Each row comes from the steps of one walk. Every step used is in the known rows, and no mark comes twice. Write the walk behind each row, first mark first.
Known rows
zegogil-sila-mubi-rofip-dato: [-13.6  14.6   8.3  -5.8  -6.6   6.4  12.1 -16.1 -10.6 -12.9 -12.1  -1.3
  30.0   1.8  10.6 -16.6  11.1  21.5  -2.4   7.7  -6.1  -7.5]
dato-fazub-mubi-rofip-zegogil: [-28.0   9.3  -1.5  11.3  -4.7 -13.2 -20.2  -9.1  22.3 -17.0   8.6   1.7
 -12.4  -4.4   3.3   9.9  -1.0 -18.2  11.7  -6.8  11.3  19.3]
fufep-rofip-zegogil-sila: [-10.2 -21.9 -17.1   5.3  -4.0   5.1 -20.7   5.7  17.6   3.6  -2.7 -25.6
 -16.4  -1.8   3.7 -24.9 -27.3  22.1  32.1  -4.1  24.1   0.5]
dato-fazub: [ -1.3   1.7   1.6  11.4  15.8  -4.9 -10.2  -6.7   8.4 -21.2  11.5   4.5
 -14.8  -8.9  17.5   3.4   4.1 -20.4 -19.1 -26.5  19.9 -12.0]
dato-fazub-mubi-sila: [-11.6  -6.0  21.5  -2.4  19.7  -5.1 -29.9  -2.8  -5.4 -23.0   1.8  19.5
 -28.2  -9.2  31.3   8.3  22.4  -7.8  -7.5  -4.0  19.0 -16.4]
fufep-rofip-dato-fazub-mubi: [-31.5  13.5  -4.0   0.6  12.8 -11.5  -6.0  -2.0   3.8 -12.1   6.3   7.3
 -47.4   4.8  10.1   7.2   9.6   2.3  -4.8   5.2   9.9 -12.7]
fazub-mubi: [  3.0  -5.5  10.5  -9.8  -2.2 -19.5  -2.6 -32.5   4.3  -5.3   0.3  11.4
 -15.8  -6.0  19.4  -3.7  10.4 -35.9  -3.3  12.4  20.9 -28.7]
rofip-dato: [  9.8  25.5  -5.4 -12.9  -8.0 -37.6  -5.7 -21.4   1.7 -10.2  -8.6  -7.9
   4.7  -6.6  15.1 -21.4   0.2  -2.4  -5.3  14.7   9.6 -17.8]
dato-fazub-mubi: [ -8.7   0.6  13.0   1.1  13.7  -3.1  -5.1 -23.0  10.8 -13.0  12.2  18.2
 -30.3  -5.4  17.7   9.9  20.6 -28.3 -16.2 -11.8  21.7 -17.3]
sila-mubi-fazub: [ 11.4 -16.9  -9.1 -10.7  11.6  -8.5   5.1  14.4  -3.1  23.0  21.7  19.4
   0.5   0.1   5.7  16.0   9.3 -11.9 -28.0 -21.7  -7.6   6.6]
fufep-rofip-mubi-sila: [  7.6   6.2  -8.5  -2.7  22.5 -16.1 -32.1  33.4 -31.6 -11.1 -23.5 -10.0
 -14.4   9.0  36.1  -8.6 -32.1  24.7  20.3  -3.5 -15.5 -26.5]
fufep-rofip-zegogil-sila-mubi-fazub-dato: [  7.3 -39.0 -24.2  -4.9  -2.8  38.3   3.9  34.4  11.7  22.6   3.5 -14.7
  -3.6   3.8 -28.3  10.5  11.1  37.3   8.7 -12.7  -8.9  20.4]
fazub-dato-rofip-mubi: [ 39.9  24.5   5.3   0.8   2.7  11.3  25.2  -0.2 -18.9   2.7 -20.9 -12.9
  11.3  13.3 -23.9   5.8 -16.7  -6.9   3.6  14.9 -26.8 -18.6]
mubi-rofip-zegogil-sila: [ -6.8  -3.2  -5.2   9.3 -21.0  -2.4 -17.2 -14.0  18.7 -13.1  -9.9 -23.5
  19.0 -11.3   9.6 -28.7 -18.4   9.7  29.5  -0.4  15.2   9.4]
zegogil-sila: [ 11.1 -11.2   6.5  -2.8  -1.2   9.4   0.2 -26.8   7.0 -11.6  -5.0  -7.6
   2.8 -13.4  23.1 -28.0   0.4  -1.2   2.8  -2.7  26.5 -26.5]
dato-rofip-mubi: [ 23.7  28.7   5.7   2.2  11.6  -7.7  15.5   1.0 -19.3  17.4  -5.8   0.6
   1.3  17.3  -4.9  -2.1 -42.9 -10.4   6.2   6.3 -17.8  -7.6]
rofip-zegogil-sila-mubi-fazub-dato: [ 29.3 -23.5 -13.0 -17.5 -12.4  27.1   5.8  11.1  19.7  25.0   0.3 -12.1
  18.5  -6.1 -32.8   9.7  26.2  28.6  -0.9  -9.0  -2.3  24.6]
sila-mubi: [  8.5  -7.6   4.0  -5.3  11.2 -10.0   2.4  -6.6 -12.0   2.9  -0.3  16.6
   6.8   2.1  15.4   4.4   3.0 -22.3 -18.3 -13.1   2.8 -16.3]
sila-mubi-rofip: [-10.4  -3.7   4.4   9.7   0.9  -5.5   4.3  -2.6 -17.9 -17.3  -0.8  14.2
  22.5   3.7  20.3   3.8  -2.9 -24.5 -12.1 -12.6 -11.5 -11.3]
fufep-rofip-dato-fazub-mubi-sila: [-32.9   6.1   2.2  -2.5  16.6 -10.3 -30.9  17.1 -12.9 -19.1  -4.1   7.8
 -46.5   1.0  23.3   2.6  12.2  25.2   5.5  12.1   7.1 -12.0]

Write each row's walk
[ 22.7  -8.5   8.8  13.1  -4.6  11.9  23.3  -5.5  -9.2  -4.0  -6.3  -7.0
   7.7  -0.5 -18.7   2.8  -1.0 -30.7  -2.2  20.5  -5.2 -20.3]  fazub-dato-rofip
[-13.1  28.2   9.5 -12.4   5.2 -19.4  -3.8 -27.5  12.3 -11.6   3.7  10.7
 -25.2  -3.3   7.9   3.5  24.8  -4.1 -14.8   5.3  15.3 -10.5]  rofip-dato-fazub-mubi
[-28.3  -0.8   7.4   9.4  -7.1  16.8 -14.9 -16.9  27.7 -16.5   3.5  -3.5
 -10.4  -9.4   3.8  -3.1   5.5   7.8  18.7  -7.4  22.2  15.6]  dato-fazub-mubi-rofip-zegogil-sila
[-26.4  28.5   3.3  11.3  10.5  -7.5   4.9   3.8 -10.6 -23.3   3.5  13.0
  13.5   6.7   8.9  12.0  10.8   3.7 -21.9 -18.2 -14.3   7.2]  sila-mubi-rofip-dato-fazub
[ -9.8 -31.9 -23.7  -4.0   5.7  16.8  -6.6  38.0  11.4  39.3  16.6  -4.2
 -12.2   6.2 -11.5   1.9 -14.8  37.5  12.0 -22.0   0.0  32.1]  fufep-rofip-zegogil-sila-mubi-fazub
[ 23.6 -20.8   3.6   3.2   6.0  27.5  34.0  25.8 -13.1  29.8  15.5  14.0
   7.7   7.9 -36.5  29.0  10.7 -16.9 -24.1   3.3 -30.2  12.8]  sila-mubi-fazub-dato-rofip
[-14.5  -3.6   4.4  -1.1 -25.7  -1.1 -13.9 -28.3  19.8  -8.8  -7.8 -10.9
   3.5  -8.7   8.3 -19.1  -2.9  -0.4  30.9  16.0  20.2   6.2]  fazub-mubi-rofip-zegogil-sila
[ -8.1 -11.9 -25.1   6.2  -4.1 -26.2 -26.8  15.9  12.3   4.4  -2.2 -15.4
 -17.4   2.1   5.7  -9.6 -36.0  -2.4  25.3  -2.7  13.1   4.8]  fufep-rofip-zegogil
[ -9.4   2.1  -6.2   5.3 -10.2 -21.0 -12.5   6.1  -1.5   1.8  -4.6   3.2
  24.2   5.6   2.3   4.5 -18.5  -8.9   9.9 -10.3  -6.9  18.2]  sila-mubi-rofip-zegogil
[-11.4 -13.2  12.2   9.3   2.2  21.9   9.3 -12.4 -12.2 -13.4  -4.8   4.3
  24.6  -0.2  20.8 -11.2   6.7   0.0  -4.1 -11.8  -3.3 -13.4]  zegogil-sila-mubi-rofip
[-13.1  21.0  17.5 -15.4   9.6 -22.1 -27.9  -7.0  -4.6 -19.8  -5.6  12.0
 -21.7  -9.7  21.3   0.6  29.4  15.3  -5.0  14.6  12.5  -9.9]  rofip-dato-fazub-mubi-sila
[ 26.1 -18.4  -6.2   8.3  -6.1  14.7  24.7  16.6  -3.0  14.7  13.0  -3.4
  -0.6  -5.2 -29.9  10.8   3.6 -21.2 -15.0  10.5 -17.1   7.6]  mubi-fazub-dato-rofip
[ 24.1  -2.1  -1.7  10.6 -16.5   1.5   7.6   2.7   6.9  10.1 -10.0 -18.7
  10.5   1.6 -37.9   2.9 -19.4 -17.3  18.3  24.3  -1.4  11.6]  fazub-dato-rofip-zegogil
[ 24.4 -13.8 -11.4   1.1  -7.8  13.4  17.0  34.5   1.7  44.8  10.1   1.7
   9.5   8.9 -57.0  30.1  -3.0  -1.9  -2.1   5.5 -23.4  42.2]  sila-mubi-fazub-dato-rofip-zegogil
[-17.4  27.3   4.5  -9.1 -19.4 -32.6  -1.0 -29.6  -2.3 -20.9 -10.0   1.9
   3.5  -5.0  18.1 -11.8  11.7 -15.1   2.0  30.8  -1.1 -14.1]  fazub-mubi-rofip-dato
[ 27.1  18.6  -8.2  -4.4  11.7  -5.7  15.3  24.3 -11.8  41.3  13.8   3.3
  -5.6  11.9 -13.7   8.7 -37.4  -1.0  -4.3  -2.5 -28.5  16.3]  dato-rofip-mubi-fazub
[ -8.8  27.7  -6.5   3.0 -17.1 -33.0  -5.7 -16.8  -4.1 -27.7  -9.5 -10.3
  17.5  -7.5  21.7 -21.0  -5.9  -7.9   0.1  14.5  -5.4 -10.7]  mubi-rofip-dato
[-11.4  23.4   0.2  -1.8  -6.8 -21.0   5.9  -6.9 -17.4 -12.8  -9.0   5.5
  24.7   5.8  11.9  -2.6   3.5   0.0  -9.8   4.5 -17.4  -4.9]  sila-mubi-rofip-dato
[ 20.0 -16.0  11.3   2.2  -7.8  39.9  22.7   1.9  -0.8  25.4  -9.7  -8.6
  20.4   9.4 -46.6   4.8  -3.9  14.1  15.8  15.4  -2.7  15.7]  fazub-dato-rofip-zegogil-sila-mubi
[ 23.2 -29.8  11.5  -0.6   3.8  57.2  41.3  17.1  -8.3  28.0  13.4   5.1
  11.1   4.0 -37.3  16.2  19.2  11.6 -15.1   2.5 -19.8  10.6]  zegogil-sila-mubi-fazub-dato-rofip
[ 10.5 -20.0 -10.2 -18.1  -4.2   7.0  -5.2  13.2  19.0  41.4  15.2   1.2
   4.6  -3.1 -15.0   1.3  -1.1  29.3   2.7 -19.5   7.4  33.0]  rofip-zegogil-sila-mubi-fazub
[-25.9  18.9  11.0   6.9   9.5  24.4  10.1  -5.1  -4.6 -21.3   1.5   4.1
  16.8   3.1   7.5  -3.3  21.1  32.1 -13.0 -17.4  -3.4   3.6]  zegogil-sila-mubi-rofip-dato-fazub
